Known rows, with every step that occurs
nemit nometem dasi sanu kesen: -.06, -.13, -.07, -.24, -.10, .11, .37, .00, -.07, -.10, -.13, .37, .02, .01, -.09, .06, .04, -.37, .20, -.12, .20, .28
dasi nemit: -.15, -.10, -.17, -.19, -.19, .02, .07, -.18, -.31, .15, .03, .17, .16, .04, -.07, .02, .21, -.23, -.16, .01, .01, .02
sanu nemit dasi: -.05, -.14, -.15, -.20, -.08, -.05, .01, -.12, -.35, -.01, -.08, .06, .15, .38, -.09, .21, .14, -.32, -.10, -.02, .00, -.07
kesen sanu: -.10, -.04, -.30, -.20, -.22, -.07, .05, -.28, -.31, -.03, -.01, .00, .14, -.02, -.04, -.07, .08, -.33, -.20, -.08, -.05, .07
sanu kesen nemit nometem dasi: -.04, -.13, -.13, -.28, -.11, .04, .39, -.07, -.02, -.12, -.22, .12, .18, -.05, -.06, .12, .09, -.16, .09, -.18, .25, .26
dasi nemit nometem: -.07, -.11, -.14, -.28, -.15, .14, .27, -.19, -.31, .13, .02, .20, .20, .04, -.09, .04, .19, -.27, -.18, .05, .17, .04
kesen nemit nometem dasi: -.11, -.20, -.21, -.33, -.04, .07, .32, -.15, -.26, -.05, -.14, .02, .19, .04, -.06, .11, .16, -.12, .11, -.06, .27, .26
sanu kesen nemit dasi nometem: .18, .00, .01, -.31, -.10, -.22, .02, -.02, -.10, -.17, -.09, .14, .27, -.05, .01, .20, .07, -.36, -.01, -.12, .04, -.06
nemit kesen sanu dasi: .00, -.17, -.17, -.19, -.25, -.06, -.13, -.36, -.27, -.09, .05, -.18, .11, -.13, -.17, -.15, .05, -.60, -.16, -.07, .03, .06
nometem nemit: -.08, -.15, -.22, -.23, .19, -.03, .09, -.07, -.30, -.10, .01, .07, .12, -.26, -.15, .05, .15, -.33, -.19, -.04, .04, .02
nometem nemit dasi sanu: -.04, -.17, -.10, -.23, .05, .00, .04, .00, -.38, -.16, .08, .32, .03, -.12, -.07, .19, .12, -.56, .03, .00, .04, -.02
dasi nemit navi: -.17, -.13, -.23, -.17, -.16, -.06, .08, -.20, -.31, .12, .01, .38, .14, .09, .05, -.14, .19, -.13, -.27, -.04, .04, .09
sanu kesen nemit: -.01, .01, -.09, -.14, -.20, -.12, .18, -.05, -.05, -.19, -.16, .10, .14, -.16, -.05, .07, .05, -.13, -.11, -.18, .07, .01
sanu nemit nometem: -.02, -.13, -.14, -.24, -.03, .08, .25, -.12, -.28, -.03, -.10, .07, .15, .28, -.16, .07, .12, -.14, -.16, .01, .17, .04
kesen sanu dasi nemit: -.10, -.20, -.14, -.13, -.39, -.01, .09, -.34, -.39, .13, .12, .17, .14, -.18, -.04, -.09, .22, -.49, -.13, -.09, -.06, .07
kesen nemit nometem dasi sanu: -.11, -.21, -.13, -.30, -.16, .11, .33, -.06, -.29, -.09, -.09, .24, .09, .04, -.03, .08, .14, -.13, .25, -.04, .27, .28
sanu dasi: -.06, -.15, -.11, -.16, -.05, -.05, .05, -.22, -.39, -.11, .05, .04, .13, -.18, -.17, .07, .16, -.50, -.09, -.05, .05, .03
nometem nemit kesen sanu: -.03, -.16, -.28, -.27, -.02, -.03, -.09, -.20, -.18, -.10, .00, -.14, .10, -.21, -.14, -.17, .07, -.41, -.25, -.06, .02, .07
nometem nemit kesen sanu dasi: .01, -.26, -.18, -.21, -.05, -.04, -.09, -.25, -.25, -.14, .09, -.12, .09, -.38, -.20, -.15, .09, -.62, -.18, -.10, .03, .08
kesen sanu nemit: -.09, -.11, -.25, -.14, -.25, -.07, .06, -.22, -.29, .03, -.10, .01, .10, .23, -.05, -.08, .11, -.15, -.20, -.10, -.06, .06
kesen nemit nometem: -.01, -.08, -.15, -.30, -.12, .06, .29, -.16, -.28, -.15, -.08, .01, .22, -.03, -.07, .10, .10, -.14, -.12, -.02, .25, .05
dasi nemit sanu kesen: -.06, -.05, -.03, -.17, -.31, -.03, .10, -.09, -.11, .05, -.05, .12, .03, -.18, -.16, .22, .09, -.33, -.11, -.11, -.08, -.02
dasi sanu kesen: -.04, .01, -.03, -.11, -.22, -.04, .14, .02, -.11, -.16, -.06, .34, .00, -.10, -.08, .02, .01, -.34, -.02, -.13, .03, .02
kesen sanu dasi: -.06, -.15, -.19, -.16, -.23, -.08, .06, -.33, -.39, -.07, .07, .01, .12, -.20, -.09, -.06, .12, -.55, -.13, -.11, -.03, .07
sanu nemit: -.10, -.11, -.17, -.14, -.06, -.04, .06, -.10, -.29, .00, -.10, .05, .11, .25, -.14, .04, .14, -.10, -.15, -.03, .01, .02

Rows
-.05, -.07, -.29, -.24, -.25, -.05, -.13, -.31, -.20, -.04, -.04, -.19, .13, .03, -.13, -.17, .02, -.38, -.24, -.04, .02, .07 => nemit kesen sanu
.00, -.09, -.06, -.20, .06, -.07, .11, .01, -.09, -.20, -.08, .02, -.01, -.45, -.23, .24, .04, -.41, -.15, -.14, -.05, -.01 => nometem nemit sanu kesen
-.12, -.12, -.31, -.14, -.22, -.14, .07, -.25, -.28, .01, -.09, .22, .08, .28, .07, -.26, .09, -.06, -.30, -.14, -.03, .14 => kesen sanu nemit navi
.10, -.05, -.11, -.37, .08, -.16, -.10, -.14, -.38, -.03, .03, .08, .25, .11, -.05, .19, .14, -.53, -.06, .07, -.01, -.05 => nemit dasi nometem
.13, -.22, -.11, -.27, .11, -.17, .00, -.18, -.37, -.08, .15, .08, .17, -.46, -.10, -.07, .19, -.59, -.10, -.07, -.05, .08 => kesen sanu dasi nometem nemit
-.09, -.12, -.07, -.10, -.18, -.01, .06, -.01, -.32, -.03, -.06, .26, -.01, .26, -.10, .02, .10, -.11, .00, -.01, .02, .03 => dasi sanu nemit
.14, -.23, -.01, -.27, .30, -.14, -.01, -.06, -.37, -.11, .15, .11, .18, -.42, -.18, .04, .22, -.54, -.07, .00, .03, .03 => sanu dasi nometem nemit
-.06, -.08, -.12, -.23, -.21, -.08, .05, -.16, -.32, -.14, -.07, -.15, .09, -.15, -.14, .26, .07, -.14, -.05, -.05, -.01, -.01 => kesen nemit sanu
-.05, -.10, -.06, -.21, -.29, -.05, .05, -.07, -.37, -.18, .00, .25, .10, .07, .03, .22, .08, -.32, .11, -.04, .09, -.03 => kesen nemit dasi sanu
-.14, -.26, -.14, -.18, -.14, .02, -.09, -.04, -.18, .04, -.14, .09, -.03, .42, -.16, -.04, .11, -.14, .19, -.01, .08, .24 => nometem dasi sanu nemit kesen
.12, -.07, -.07, -.36, -.03, -.19, -.06, -.11, -.35, -.11, -.01, .05, .28, .04, .01, .22, .14, -.33, .00, .01, .03, -.04 => kesen nemit dasi nometem
.14, -.16, .08, -.27, -.10, -.21, -.05, -.15, -.40, -.15, .06, -.12, .17, -.33, -.18, .26, .12, -.36, .07, -.01, -.01, .00 => kesen nemit sanu dasi nometem
-.01, -.01, .00, -.10, -.34, -.07, .17, .05, -.07, -.23, -.11, .32, .04, -.17, -.01, .04, .02, -.14, .04, -.17, .09, .04 => dasi sanu kesen nemit
-.02, -.22, -.04, -.23, -.17, .12, .27, -.23, -.38, .07, .10, .21, .19, -.12, -.14, .07, .23, -.48, -.10, .01, .19, .03 => sanu dasi nemit nometem
-.05, -.22, -.04, -.17, -.23, .03, -.11, -.25, -.27, .09, .09, .00, .15, -.07, -.20, -.04, .19, -.49, -.11, .02, .08, .02 => sanu dasi nemit kesen
-.22, -.22, -.25, -.22, -.12, .03, .10, -.17, -.31, .24, -.04, .18, .13, .14, -.06, .06, .27, -.21, .04, -.03, .02, .23 => nometem dasi nemit
-.06, -.17, -.16, -.25, .13, -.04, .03, -.08, -.33, -.13, .01, -.07, .03, -.34, -.23, .25, .10, -.37, -.13, -.02, -.04, .00 => nometem nemit sanu
-.18, -.23, -.24, -.26, -.14, .05, -.09, -.19, -.19, .23, -.06, -.01, .12, .20, -.14, -.04, .21, -.25, .03, .01, .09, .22 => nometem dasi nemit kesen
-.03, -.16, -.20, -.26, .16, -.01, -.11, -.09, -.17, -.12, -.01, -.12, .10, -.18, -.22, -.03, .10, -.36, -.20, .01, .09, .01 => nometem nemit kesen
-.02, -.18, -.01, -.18, -.22, -.09, .05, -.22, -.40, -.19, .01, -.13, .07, -.33, -.19, .29, .09, -.35, .02, -.07, .01, -.01 => kesen nemit sanu dasi
.07, -.15, -.18, -.30, .34, -.21, -.01, -.04, -.28, -.10, .06, .29, .16, -.20, .00, -.13, .15, -.24, -.23, -.01, .05, .11 => dasi nometem nemit navi
.11, -.12, -.11, -.26, -.11, -.18, -.05, -.28, -.40, -.04, .12, .04, .21, -.22, -.07, -.08, .14, -.57, -.08, -.04, -.05, .08 => kesen sanu dasi nometem
-.10, -.11, -.24, -.23, -.39, .01, -.11, -.32, -.20, .17, .02, -.04, .14, .06, -.07, -.19, .13, -.31, -.22, -.02, .00, .05 => dasi nemit kesen sanu
-.10, -.17, -.26, -.21, .20, -.11, .09, -.10, -.28, -.14, .00, .27, .09, -.19, -.02, -.12, .14, -.23, -.29, -.08, .07, .11 => nometem nemit navi
-.03, -.21, -.12, -.23, -.36, .10, .27, -.36, -.38, .11, .13, .19, .18, -.16, -.06, -.05, .19, -.53, -.13, -.06, .12, .09 => kesen sanu dasi nemit nometem
-.22, -.24, -.18, -.26, -.17, .03, .06, -.19, -.34, .22, -.03, .04, .04, .02, -.15, .25, .22, -.27, .10, -.03, -.06, .19 => nometem dasi nemit sanu
-.02, .00, -.08, -.18, -.15, -.09, .07, -.09, -.11, -.15, -.11, -.03, .03, -.20, -.21, .24, .00, -.38, -.12, -.12, -.06, -.02 => nemit sanu kesen
-.11, -.12, -.08, -.14, -.27, -.05, .20, .05, -.06, -.13, -.18, .32, .02, -.08, .00, .06, .06, -.13, .26, -.21, .09, .25 => nometem dasi sanu kesen nemit
.17, -.07, .01, -.30, .20, -.18, .01, .06, -.09, -.15, -.02, .05, .06, -.46, -.21, .22, .06, -.42, -.09, -.07, -.08, .00 => dasi nometem nemit sanu kesen
-.15, -.16, -.11, -.21, -.23, -.01, .14, -.10, -.09, .16, -.13, .13, .01, -.09, -.15, .23, .17, -.30, .10, -.14, -.08, .19 => nometem dasi nemit sanu kesen
-.21, -.26, -.20, -.13, -.09, -.07, .09, -.04, -.29, .03, -.11, .47, -.05, .41, .05, -.12, .15, -.01, .11, -.09, .06, .32 => nometem dasi sanu nemit navi
